What can hang from each mark:
muzefuf: dena pifevek rovor
rovor: dena vivud
diti: falu takomup
seta: diti tugu
takomup: diti
tugu: falu seta
pifevek: muzefuf tugu
dena: muzefuf

Each row was made from one small tree. The marks that hang from a mark follow it in brackets, in alphabetical order. Every link used is in the known rows. Write each row's tree.
Known rows:
muzefuf[pifevek[tugu] rovor[dena vivud]]: [ 0.28 -1.65  0.00 -0.89  0.63 -1.46 -0.54 -0.76 -0.46  0.83  1.59  1.20
 -0.84 -0.42 -1.71  0.23  0.07  0.29  0.79 -0.98 -2.02  5.69 -1.02]
tugu[falu seta[diti[takomup]]]: [-2.22 -2.44  0.46 -1.62 -1.27 -0.26  1.00  0.32 -0.48  0.91  0.38  2.12
  0.19 -0.01  1.75  0.65 -1.31  0.96 -0.45 -1.02  0.44  2.38 -0.69]
pifevek[muzefuf[rovor[dena]] tugu]: [ 1.04 -0.58 -1.04 -1.38  0.43  0.02  0.02 -0.20  0.12 -0.26  1.89  0.92
 -0.91  0.02 -0.72  0.32 -0.14  0.80  0.88 -0.90 -1.48  3.21 -0.92]
pifevek[muzefuf[dena]]: [ 0.81 -1.25 -0.30 -1.25 -0.03  0.10  1.33  0.26  0.26  0.09  0.20 -1.70
 -0.48  0.68 -0.56  0.20  0.38  0.57  0.27  0.07 -2.29  0.75  0.10]
seta[tugu[falu]]: [ 0.30 -0.07  0.38 -1.20 -0.42  0.64  1.02 -0.45 -0.14 -0.09  0.81  0.96
 -1.99 -0.11  0.35  0.11 -0.85  0.53  0.33 -0.63  0.42  1.22 -0.10]
pifevek[muzefuf[dena rovor] tugu]: [ 2.11 -0.41 -0.52 -2.07 -0.07 -0.23  1.07 -0.19  0.33  0.29  2.18 -0.49
 -1.22  0.46 -1.09  0.29  0.05  1.46  0.27 -0.76 -2.62  3.64 -0.96]
muzefuf[dena rovor]: [ 1.60 -0.56  0.21 -1.33  0.10 -0.77 -0.19 -0.22 -0.11  1.12  1.33  0.01
 -0.61  0.44 -0.60 -0.01  0.22 -0.42 -0.26 -0.20 -1.90  2.19 -0.94]
rovor[dena[muzefuf[pifevek]] vivud]: [ 0.91 -2.10  0.46 -1.09  0.67 -0.99  0.29 -0.29 -0.46  0.47 -0.62 -0.32
 -0.83  0.09 -1.21  0.30  0.11  0.04  1.30  0.08 -1.74  2.57  0.88]
dena[muzefuf[rovor]]: [ 2.82  0.83  0.16 -1.40  0.02 -0.43 -0.98 -0.46  0.08  0.23  0.63  0.97
 -0.62  0.31 -0.19  0.26 -0.47  0.57  0.50  0.18 -0.50  0.67  0.06]
takomup[diti[falu]]: [-0.18  0.02 -0.18  0.43 -0.81  0.56  1.15  0.09 -0.16  0.94 -1.92  0.20
  0.65  0.00  0.98  0.03  0.35  0.72 -0.64  0.38  1.95 -0.02  0.78]
muzefuf[dena pifevek[tugu]]: [ 1.31 -1.19 -0.31 -1.51 -0.12 -0.85  2.23 -0.17 -0.03  0.62  1.10 -2.24
 -1.36  0.12 -1.64  0.27  0.14  0.42  0.02 -0.67 -2.69  4.07 -0.11]
muzefuf[dena]: [ 0.49 -1.08  0.21 -0.80  0.00 -0.24  1.16  0.18 -0.06  0.62  0.42 -1.25
 -0.71  0.50 -0.49 -0.06  0.44 -0.25 -0.18 -0.08 -1.54  1.23 -0.18]
rovor[dena[muzefuf] vivud]: [ 0.59 -1.80  0.60 -0.82  0.82 -0.18  0.17  0.03 -0.40  0.15 -0.21  0.86
 -0.93  0.29 -0.42 -0.04  0.47  0.59  1.18 -0.09 -0.60  1.93  0.52]
dena[muzefuf[pifevek[tugu]]]: [ 2.56  0.28 -0.23 -1.70 -0.22 -0.54  1.39 -0.37  0.17 -0.25  0.29 -1.30
 -1.19 -0.02 -1.20  0.52 -0.50  1.33  0.82 -0.29 -1.31  2.47  0.89]
pifevek[muzefuf[dena rovor] tugu[seta]]: [ 0.80 -1.99 -0.01 -2.89  0.30 -0.83  0.62 -0.27  0.35  0.16  2.41 -0.09
 -1.04 -0.37 -0.85  0.66 -0.66  1.97  0.19 -1.51 -2.64  4.19 -1.78]
rovor[dena[muzefuf[pifevek[tugu[falu]]]] vivud]: [ 1.19 -2.49  0.69 -2.61  0.09 -0.53  1.08 -0.04 -0.54  0.14  0.50  1.06
 -2.28  0.15 -1.32  0.26 -0.07  1.21  1.45 -0.55 -1.01  4.82  0.12]
pifevek[muzefuf[dena rovor[vivud]] tugu[seta]]: [-0.02 -3.09  0.68 -2.42  0.47 -1.08  0.25 -0.46  0.12  0.67  2.30  0.89
 -0.91 -0.48 -1.14  0.50 -0.31  2.62  0.40 -1.62 -2.77  5.21 -1.96]
pifevek[tugu[falu seta[diti]]]: [-1.49 -2.41  0.50 -2.38 -0.72  0.21  1.50  0.38 -0.07 -0.33  1.43  2.33
 -0.64 -0.60  0.78  0.42 -1.38  1.60 -0.53 -2.09  0.05  1.99 -2.06]
rovor[dena[muzefuf]]: [ 1.40 -0.78 -0.08 -1.29  0.63  0.10  0.59  0.15 -0.16 -0.24 -0.06 -0.02
 -0.92  0.41 -0.13  0.13  0.00 -0.22  0.90 -0.06 -0.48  0.86  0.74]
dena[muzefuf]: [ 1.86  0.33  0.21 -1.02 -0.01  0.10  0.39 -0.03  0.10 -0.29 -0.30 -0.12
 -0.64  0.33 -0.04  0.15 -0.19  0.67  0.52  0.23 -0.06 -0.08  0.90]
diti[falu takomup]: [ 0.15 -0.04 -0.08  0.91 -1.18 -0.21  0.54 -0.14 -0.44  1.62 -0.51 -0.24
 -0.18  0.92  1.41  0.26  0.59  1.05 -0.03  0.17  2.35  2.24  1.10]

Write each row's tree:
[-0.20 -3.13  0.49 -3.56 -0.26  0.00  1.85  0.45  0.15 -0.38  1.74 -0.02
 -1.77 -0.21 -0.48  0.54 -0.69  2.20  0.27 -1.36 -1.62  3.45 -1.53]
pifevek[muzefuf[dena] tugu[falu seta]]
[ 2.22 -0.64  0.33 -2.95  0.29 -1.69 -0.34 -0.93  0.12  0.10  1.40  0.23
 -0.92 -0.90 -1.13  0.95 -1.49  1.62  0.56 -1.19 -1.66  4.08 -0.69]
dena[muzefuf[pifevek[tugu[seta]] rovor]]
[-1.58 -1.97  0.17 -0.06 -1.33 -0.47  1.19 -0.07 -0.42  1.68 -0.37  0.74
  0.71  0.21  2.34  0.66 -0.51  1.47 -0.80 -1.23  1.79  2.05 -0.10]
tugu[seta[diti[falu takomup]]]
[ 0.36  0.04 -0.21  0.28 -1.13  0.77  2.28 -0.57 -0.10  0.82  0.20  0.28
 -0.91  0.23  1.53  0.22 -0.30  0.85 -0.55 -1.48  1.12  0.18  0.15]
seta[diti[falu] tugu]
[ 0.04  0.14 -0.55  0.67 -1.74  0.52  2.77 -0.63 -0.36  1.79  0.07  0.24
 -0.87  0.68  2.16  0.52 -0.38  1.41 -0.29 -1.19  1.53  2.38  1.19]
seta[diti[falu takomup] tugu]
[-1.07 -3.04  0.21 -1.80  1.03 -0.83 -0.72 -0.43 -0.11  0.04  2.01  2.21
 -0.64 -0.96 -0.81  0.51 -0.57  1.99  0.92 -1.76 -1.70  4.80 -1.93]
pifevek[muzefuf[rovor[dena vivud]] tugu[seta]]
[ 1.91 -1.14 -0.04 -3.17 -0.66  0.02  0.91  0.07  0.12  0.19  2.20  0.75
 -1.97  0.69 -0.86  0.26 -0.18  1.61  0.33 -0.63 -1.92  3.88 -1.47]
pifevek[muzefuf[dena rovor] tugu[falu]]
[-0.41 -1.54  0.36 -0.24  0.81 -0.79 -1.44 -0.45 -0.51  0.85  1.01  2.32
 -0.29 -0.09 -0.47 -0.15  0.38 -0.41  0.55 -0.40 -0.82  2.77 -1.14]
muzefuf[rovor[dena vivud]]
[ 0.07 -2.15  0.21 -2.06  0.13 -0.04 -0.41 -0.05 -0.29  0.05  1.98  3.07
 -1.50  0.17 -0.85  0.13  0.03  1.65  1.15 -0.81 -0.95  4.53 -1.61]
pifevek[muzefuf[rovor[dena vivud]] tugu[falu]]
[ 1.26 -1.89  0.19 -1.48  0.51 -0.80  1.13 -0.36 -0.34  0.15  0.38 -0.19
 -1.45 -0.05 -1.61  0.31  0.14  1.15  1.41 -0.67 -1.80  4.56  0.65]
rovor[dena[muzefuf[pifevek[tugu]]] vivud]
[ 1.54  0.59 -0.73 -1.14 -0.15 -0.03 -0.02 -0.39  0.39 -0.34  1.73  0.74
 -0.51  0.03 -0.61  0.38 -0.44  1.72  0.46 -0.63 -1.09  2.38 -0.84]
pifevek[muzefuf[rovor] tugu]
[ 1.12 -2.07  0.65 -2.72 -0.46 -0.24  0.61 -0.06 -0.10  0.60  2.23  1.75
 -1.86  0.58 -1.20  0.09  0.21  2.35  0.61 -0.68 -2.01  4.96 -1.66]
pifevek[muzefuf[dena rovor[vivud]] tugu[falu]]
[ 0.29 -2.73 -0.24 -2.81  0.31 -0.71  2.19 -0.14 -0.08 -0.15  0.63 -0.13
 -0.73 -0.66 -0.43  0.92 -1.44  0.82  0.47 -2.02 -2.31  3.35 -0.44]
rovor[dena[muzefuf[pifevek[tugu[seta[diti]]]]]]
[-1.22 -2.11  0.52 -0.52 -0.77 -0.21  0.73  0.01 -0.11  0.81 -0.45  0.90
  0.59 -0.36  1.71  0.42 -0.41  0.94 -0.91 -1.51  1.30 -0.20 -1.16]
tugu[seta[diti[falu]]]
[ 0.21 -1.53  0.37 -3.11 -0.24 -0.32 -0.65 -0.21  0.19 -0.51  2.15  2.34
 -1.01 -0.62 -0.18  0.70 -1.41  2.23  0.43 -1.34 -0.47  3.11 -2.16]
pifevek[muzefuf[rovor] tugu[falu seta]]
[ 2.69 -0.23  0.48 -1.67 -0.11 -1.31 -0.28 -1.02 -0.11  0.56  1.34  0.93
 -1.04 -0.08 -1.66  0.48 -0.38  1.85  0.95 -0.46 -1.76  4.33 -0.11]
dena[muzefuf[pifevek[tugu] rovor[vivud]]]
[ 2.31 -0.35  0.71 -1.25  0.06 -1.53 -1.19 -0.92 -0.23  0.91  0.07  0.75
 -0.41 -0.02 -1.27  0.44 -0.29  0.82  0.86  0.29 -1.77  2.46  0.11]
dena[muzefuf[pifevek rovor[vivud]]]
[ 1.31 -2.19  1.03 -2.64 -0.46 -1.43  0.38 -0.49 -0.45  1.40  1.96  1.11
 -1.92  0.16 -1.83  0.16  0.02  0.97  0.29 -0.71 -2.41  6.08 -1.57]
muzefuf[dena pifevek[tugu[falu]] rovor[vivud]]
[ 1.23 -1.86  0.84 -3.66 -0.26 -0.84  0.80 -0.16 -0.05 -0.32  0.71  0.37
 -1.78 -0.65 -0.74  0.82 -1.52  1.86  0.70 -1.01 -0.63  3.27 -0.46]
dena[muzefuf[pifevek[tugu[falu seta]]]]
[-0.01 -1.79  0.28 -0.51  0.68 -1.65 -1.56 -0.77 -0.55  1.20  0.45  1.14
 -0.18 -0.34 -1.40  0.23  0.13 -0.77  0.69 -0.19 -2.03  3.53 -0.84]
muzefuf[pifevek rovor[dena vivud]]
[-0.54 -0.24 -0.23 -0.83 -1.62  0.72  2.60 -0.26 -0.42  0.92  0.79  1.53
 -1.31  0.58  1.55  0.52 -1.22  0.92 -0.04 -0.95  0.16  2.62  0.63]
seta[diti[takomup] tugu[falu]]
[ 1.21 -1.75  0.34 -2.62 -0.74 -0.56  2.08  0.15 -0.23  0.55  1.15 -1.00
 -2.05  0.36 -1.43  0.25 -0.11  0.40  0.08 -0.57 -1.89  4.05 -0.55]
muzefuf[dena pifevek[tugu[falu]]]
[ 3.49  0.79 -0.26 -2.04 -0.13 -1.04  0.05 -0.78  0.13  0.22  1.12 -0.13
 -1.16 -0.07 -1.36  0.62 -0.75  1.10  0.69 -0.39 -1.64  3.51  0.09]
dena[muzefuf[pifevek[tugu] rovor]]
[ 0.00 -3.34  0.74 -2.29  0.97 -1.36  0.78 -0.40 -0.32  0.11  0.67  0.25
 -1.23 -0.89 -1.38  0.69 -0.68  1.65  1.27 -1.44 -1.77  4.99 -0.22]
rovor[dena[muzefuf[pifevek[tugu[seta]]]] vivud]
